Known rows, with every step that occurs
vufe/rugul/rasok: [ -3   8  -6  -8 -27   7  15 -56   6   7  23   1  -8 -24  20  27  42  35
 -51   7 -17  27 -29   1 -18  16 -58 -15  46 -46  12 -27]
pekef/rasok/vevi/gade/kaduga: [-19  26  62 -17  -6  -5  24   1  -6 -11  28  17  -6 -31  51   9  16  57
 -32  21 -70  14   1   3 -29 -33 -41  15 -17 -33  19  -7]
gade/rasok: [  4  -6  16  -4 -11   8  21 -53  -4   7  21  20  -7 -41  32 -12   8  33
 -40  22  -2  25 -16   1 -29  -7 -55   2  25 -40   9  -8]
pekef/resop/kaduga/rugul: [-10   3  72 -13 -48  -3  14 -67 -30  -6  27  15  -2 -33  48  18  39  30
 -43   5  -5  29 -18  -6 -12 -17 -57  -4   7 -48  -5 -10]
gade/rasok/rugul/kaduga: [ 12   0  16 -13 -18  10  10 -27 -12 -13  37   2 -12 -29  15  -3   3  10
 -27  22 -47  31 -16   5 -32   0 -52  15  59 -26  26 -12]
rasok/rugul: [ -2 -12  -9  -1 -24  -5  18 -33  -5  -1   4   7   0 -22  28  15  14  33
 -41  10 -18  17 -31  -1 -16  14 -50  -2  12 -26  43 -22]
rugul/rasok: [  4   3 -13  -8  -5  11  17 -63 -15   5  18  13 -12 -24  21  10  35  35
 -39   6  -5  26 -23  -4 -17   1 -56   2  23 -44   9 -13]
felan/resop/pekef/rasok: [-52   5 -10 -12 -14  -1   9 -88 -31  20  28  44  -8 -36 -22  10  45  74
 -29  28  -4  39  -7   1 -38   3 -50 -10 -55 -64  -8 -38]
rasok/vevi/gade: [-19  13  -4  -4 -14  -5  26  11  -9   1  13  12   4 -23  49  13  30  63
 -41  14 -36  11 -13  -4 -26 -19 -42  10  23 -24  23 -18]
pekef/resop/kaduga/rugul/rasok/vevi: [ 19  27  68 -19 -27  -3   6  -9 -30  -6  28   0  -7 -29  66  25  59   3
 -39  10 -30  44  -5   1 -14 -29 -54  -7  51 -54  -6 -12]
rugul/kaduga: [-29   1  -6  -8 -20   9  24 -48 -40  -6  36  21 -11 -21  10   4  24  58
 -29   7 -32  10 -16  -7 -18  -3 -55  19   8 -32  14  -7]
rasok/vevi/gade/kaduga/resop: [-19  29  64 -17  -5 -24  18  13 -16 -15  23   3  -3 -31  89 -10 -22  78
 -33   6 -52  13 -13   2 -33 -41 -31  20  27 -30  13   1]
kaduga/rugul: [ -4  -6 -30   1 -37  -3  23 -45 -12   0  16  10   5 -32  32  16  17  34
 -55   4  -7  29 -31  -7 -16  16 -64   1  -8 -33   4 -16]
rugul/vufe: [-22 -13 -12  -9 -31  -6  27 -60 -32   8  20   5  -5 -18  25  11  18  46
 -37   4 -12  43 -10  -3 -14 -12 -51 -17 -12 -33  22 -19]
felan/resop/kaduga/rugul: [-21   3  63 -11 -45 -11  13 -80 -35  -8  22  29   0 -36 -11  11  27  46
 -44   2   4  36 -21  -8 -11  13 -57   2   0 -32   1  -9]
kaduga/gade: [-11  -6 -19 -10 -28   3  19 -37 -16   0  18  17  -3 -31  39  10   2  21
 -44  10 -12  21 -37  -6 -30  14 -54  -6  -1 -35  13 -13]
pekef/rasok/vevi: [-19   8  22  -5   2  -1  25  10 -13  16  14  22  -3 -31  55  16  46  39
 -38  29 -31  24  -1  -2 -17  -8 -51  -5 -47 -49  23 -20]
pekef/rasok: [-24  -5  24  -7  -5  10  23 -59 -10  13  19  26  -5 -31  32  12  42  45
 -37  21  -9  21 -14  -5 -18   2 -54  -2 -57 -51   9 -16]
vufe/rugul/kaduga: [-32   7  -3  -8 -41   6  20 -42 -17  -5  40  10  -8 -20   9  20  28  58
 -43   9 -44  15 -21  -3 -19  12 -58   2  29 -34  17 -21]
vevi/gade/kaduga: [-20  11  29 -13 -25  -4  26 -63 -10 -19  26  18  -5 -27  21  -1  -7  74
 -35   1 -45   3 -20  -3 -28 -25 -44  22  21 -20  16   1]
pekef/resop/kaduga/rugul/vufe: [-17  -1  66 -22 -59 -10  14 -74 -43  -4  35  -5  -4 -25  45  25  37  20
 -39   2 -15  59  -4  -5 -11 -31 -53 -22   5 -44  -3 -15]
vevi/kaduga/resop/pekef/rasok/rugul: [-34  11   8 -18  12  -2   4 -52 -15  10  29   9 -14 -31  54  -4  36  44
 -26  23  16  38  -7   7 -37   4 -46   2  -7 -58  -9 -21]
kaduga/resop/pekef/rasok/vevi: [-41  20   3  -9  13 -11  10  -2 -24  30  22  24  -8 -40  82   5  38  68
 -31  34 -15  35   5   6 -44 -11 -42 -10 -34 -75  -8 -33]
vevi/gade: [-24   0  -4  -6 -22   5  26 -57  -7  -1  20  16   2 -22  25  10  26  69
 -40   6 -14   8 -25  -7 -27 -10 -45  13  10 -25  11 -16]
resop/kaduga: [-27  -3  68  -4 -21   5  27 -72 -29   8  16  37 -10 -33  18   1  35  55
 -33   4   6   8  -7  -6 -12   2 -54   3  13 -35  17  -1]
felan/furudi: [-24 -11 -25  -4 -11  -9  27 -69  -7  -5  14  27  -6 -33 -13  25   7  32
 -49  -2   4  20 -46 -14 -12   9 -45   2 -23 -34  -5  -8]
gade/rasok/pekef/resop: [  9  14  44 -11 -17   3   5 -48 -28   6  42  14 -15 -36  65 -10  13  17
 -29  34 -15  31 -15   6 -59 -29 -55 -10  43 -52 -26 -23]
vufe/rugul/rasok/pekef: [  2  23   0  -5 -24   4   7 -48  -8  10  37   4 -17 -21  31  22  38  21
 -45  15 -24  30 -27   4 -47  29 -63 -22  72 -40 -13 -35]
kaduga/gade/rasok/vevi: [ 19  10   4 -13 -14  -1  16  33  -2   1  21   9  -4 -45  65  -4  -4  -8
 -44  31 -32  35 -18   4 -42  -4 -53  -8  40 -40  14 -11]

Rows
[ 26  24   0 -12 -29   2  -3 -53 -33  -2  43  -5 -11 -23  62  24  36  -4
 -42  15 -23  47 -29  -1 -46  -6 -64 -11  43 -52 -41 -30] : kaduga/rugul/rasok/pekef/resop
[ -5  18  76 -10 -45  -6   7 -61 -45  -2  41  18 -11 -31  61  13  37  15
 -35  12 -10  32 -15  -3 -40  -6 -62  -9  32 -42 -32 -19] : rasok/pekef/resop/kaduga/rugul
[ 12  20   7 -21 -15   8  12  36 -24 -12  43   5 -13 -40  49  -8  -2  -8
 -33  30 -62  35 -11   3 -45 -11 -52   8  52 -34   9  -5] : rugul/kaduga/gade/rasok/vevi
[-37   1 -10 -13 -18  -8   0 -66 -18  13  21  28  -6 -31 -21  22  40  50
 -29  29 -18  44 -15   6 -37  16 -46 -13 -36 -55  18 -47] : felan/resop/pekef/rasok/rugul
[  9   6  52 -18  -4   1   1 -20 -16  -8  38  -9 -12 -32  60 -15 -14  19
 -27  20 -35  37 -21   5 -38  -9 -41  17  52 -38  14  -7] : gade/rasok/rugul/kaduga/resop
[ 12  15  80 -18 -17   3  16  13 -13   1  23  22 -12 -50  57  -9  11  -9
 -36  27 -23  32  -3   5 -38  -4 -52  -8  60 -37  13   1] : resop/kaduga/gade/rasok/vevi
[-50  13 -28 -12  -9  -2   9 -58 -50  10  45  22 -16 -30  36  -9  14  83
 -23  12 -17  24 -10   0 -44  -8 -46  14  19 -57 -17 -19] : rugul/kaduga/resop/pekef
[-24   2  91 -14 -31   1  17 -73 -36   2  24  29  -9 -28  40   6  43  53
 -28   8  -3  13 -10  -4 -14 -30 -48  -3   6 -49   9  -7] : pekef/resop/kaduga
[-35  -3   0 -20 -10 -14   1 -53 -23  26  27  -9 -10 -25  60  18  27  38
 -26  23 -17  67  -3   8 -42  -3 -36 -28 -33 -62   8 -43] : kaduga/resop/pekef/rasok/rugul/vufe
[-58  22  14 -18 -18   4   4 -57 -21  16  56  14 -16 -32  40  17  42  73
 -31  25 -35  36  -6   4 -47   7 -48  -7 -10 -72 -21 -37] : vufe/rugul/kaduga/resop/pekef/rasok
[-22  18  24 -10  12 -14  22  17 -30  -3  17   6  -7 -29  87 -19  12  57
 -36  10  11  20  -8  -2 -15 -22 -47  13  19 -38   1   6] : rasok/vevi/kaduga/resop
[-40  14   5  -9 -11 -19  14 -68 -35   4  28  27 -15 -42  50 -17 -23  87
 -28   9 -16  21 -13   6 -42 -16 -45   4  16 -55  -5  -9] : gade/kaduga/resop/pekef
[-45  17  37 -16   2 -11  10 -70 -27   9  35  30 -18 -45  56 -10  -2  76
 -24  20 -21  29  -2   7 -45 -16 -44   2 -33 -70 -15 -14] : gade/kaduga/resop/pekef/rasok
[  7   7  15  -2  -4  -2  21  16  -6   9  14  15  -3 -41  54  -9  11  29
 -41  30 -23  28  -4   6 -29 -15 -53  -2  35 -39  20 -13] : gade/rasok/vevi
[ 13  27  37 -29 -28  13  -5 -30 -44 -15  72   4 -24 -35  62  -7  -2 -18
 -22  34 -52  39 -21   4 -75 -23 -55  -1  62 -46 -38 -16] : rugul/kaduga/gade/rasok/pekef/resop
[  5  13  59 -25  -8   6   0 -25  -2 -18  44 -17  -8 -25  60 -11  -8  33
 -26  17 -45  33 -23   5 -48 -21 -31  29  71 -28   8 -11] : vevi/gade/rasok/rugul/kaduga/resop
[  7   6 104 -29 -34  10   6 -57 -16  -6  36  17 -14 -46  59  -5  16  -4
 -30  22  -8  34 -17   2 -41 -29 -48 -10  42 -53  -9  -1] : pekef/resop/kaduga/gade/rasok
[-44  21  11 -16 -16 -13  13 -72 -22  -6  35  19 -11 -37  49 -13 -15 101
 -28   5 -28  16 -15   5 -53 -28 -35  16  33 -45 -15 -13] : vevi/gade/kaduga/resop/pekef
[-31   3   4 -11   1  -7   1 -47  -9  22  20  13  -8 -35  60  12  27  48
 -29  27  -9  40 -14   7 -43  11 -39 -11 -28 -66   4 -38] : kaduga/resop/pekef/rasok/rugul
[ -6 -16 -13 -10 -34 -13  19 -37 -17   2  12 -12  -2 -12  28  22  12  21
 -37   6 -28  47 -17   1 -14   2 -46 -21   6 -24  49 -27] : rasok/rugul/vufe
[ 11  18  87 -17 -21  10   7 -51 -25   3  42  29 -23 -48  48 -16   5 -19
 -30  28  -6  31 -13   4 -68  17 -60 -10  74 -33 -22  -6] : resop/kaduga/gade/rasok/pekef
[  0  12  12 -23 -45  15   9 -24   2 -11  54  -2 -12 -38  24   8   0   0
 -45  23 -52  35 -29   3 -47  14 -57  -6  66 -38   2 -16] : vufe/rugul/kaduga/gade/rasok
[-22   9  59 -11  -9 -18  19 -49 -27  -7  22  15 -10 -36  67 -17 -33  71
 -33   1 -21  15 -23   0 -22 -21 -43  12   1 -43   9   7] : gade/kaduga/resop
[-22  10 -14 -18 -51   8  15 -24 -13 -13  46   3  -9 -25  21  24  11  22
 -46   9 -54  23 -35  -4 -33  24 -58  -4  34 -33  11 -20] : vufe/rugul/kaduga/gade
[-17  24  28 -12 -20 -14  26   4 -13 -18  21  13  -3 -28  44   1  -5  69
 -34   9 -66   6  -9   2 -28 -33 -42  19  35 -18  28  -4] : rasok/vevi/gade/kaduga
[-26  -3 -28  -6 -13   2   9 -53  -6  20  17  23  -8 -31  15  22  45  39
 -31  29 -20  33  -9   6 -38  19 -52 -13 -24 -54  21 -41] : resop/pekef/rasok/rugul
[-13  -3 -31 -15 -37  -5  25 -59 -33 -12  32 -13  -4 -20  24  10  21  19
 -47  -3  10  57 -11  -7  -8  -5 -67  -5   7 -23  -9  -3] : vevi/kaduga/rugul/vufe
[ 18  21  10 -19  -8  12   9 -36 -23 -10  49  13 -23 -42  48 -26  -4 -20
 -34  27   9  32 -21   3 -66  11 -67   1  72 -27 -35   1] : vevi/kaduga/gade/rasok/pekef
[ 19  22 101 -15 -38   2   1 -62 -30  -2  48  14 -15 -45  64  -3  26  -9
 -35  27  -9  44  -7   5 -53 -15 -62  -9  61 -48 -42 -15] : gade/rasok/pekef/resop/kaduga/rugul
[ 22  33   1 -19 -18   8  -1 -56 -39 -18  52  -9 -18 -21  55   7  45  -9
 -37  10   1  45 -22  -1 -41 -13 -70   1  61 -44 -57 -12] : vevi/kaduga/rugul/rasok/pekef/resop
[-48  15   6 -16  16   4  11 -72 -29  15  36  26 -17 -38  52 -14  40  69
 -26  21  32  32  -1   1 -38  -8 -52   5 -28 -66 -35 -11] : vevi/kaduga/resop/pekef/rasok
[ 23  18 -33  -5 -15  -4  15  13 -12  -1  17  -4   0 -28  51  25  36   6
 -53  10 -32  45 -19  -1 -17   7 -62  -2  36 -40   3 -19] : kaduga/rugul/rasok/vevi
[  2  20  -9  -6 -21  -2  15  13   5   6  17  -4  -5 -21  43  29  44  28
 -51  15 -40  31 -18   5 -18   7 -54 -18  57 -45  24 -30] : vufe/rugul/rasok/vevi
[-17   7  63 -19   3   2   4 -27 -23  -1  37  -2 -11 -22  61  10  20  32
 -24  18 -42  32 -18  -1 -27  -1 -39  13 -30 -48  15 -17] : pekef/rasok/rugul/kaduga/resop
[-39  14 -29  -4  -1  -2  19  -6 -22  28  20  34  -7 -37  38  14  56  56
 -33  36 -25  30  10   5 -37  -3 -53 -13 -29 -62   7 -35] : resop/pekef/rasok/vevi
[ 27 -12   0 -25 -37  -3   7 -25   0  -7  26 -23  -7 -30  42  11 -17 -38
 -40  20 -34  67 -24   7 -41   4 -46 -27  43 -27  32 -24] : kaduga/gade/rasok/rugul/vufe
[ 15  13  -8 -17 -24  -8  20  12 -19 -11  34 -21  -4 -34  53  -5  12 -10
 -46  19 -11  72   8   3 -22 -23 -65  -8  51 -26  -8  -2] : gade/rasok/vevi/kaduga/rugul/vufe
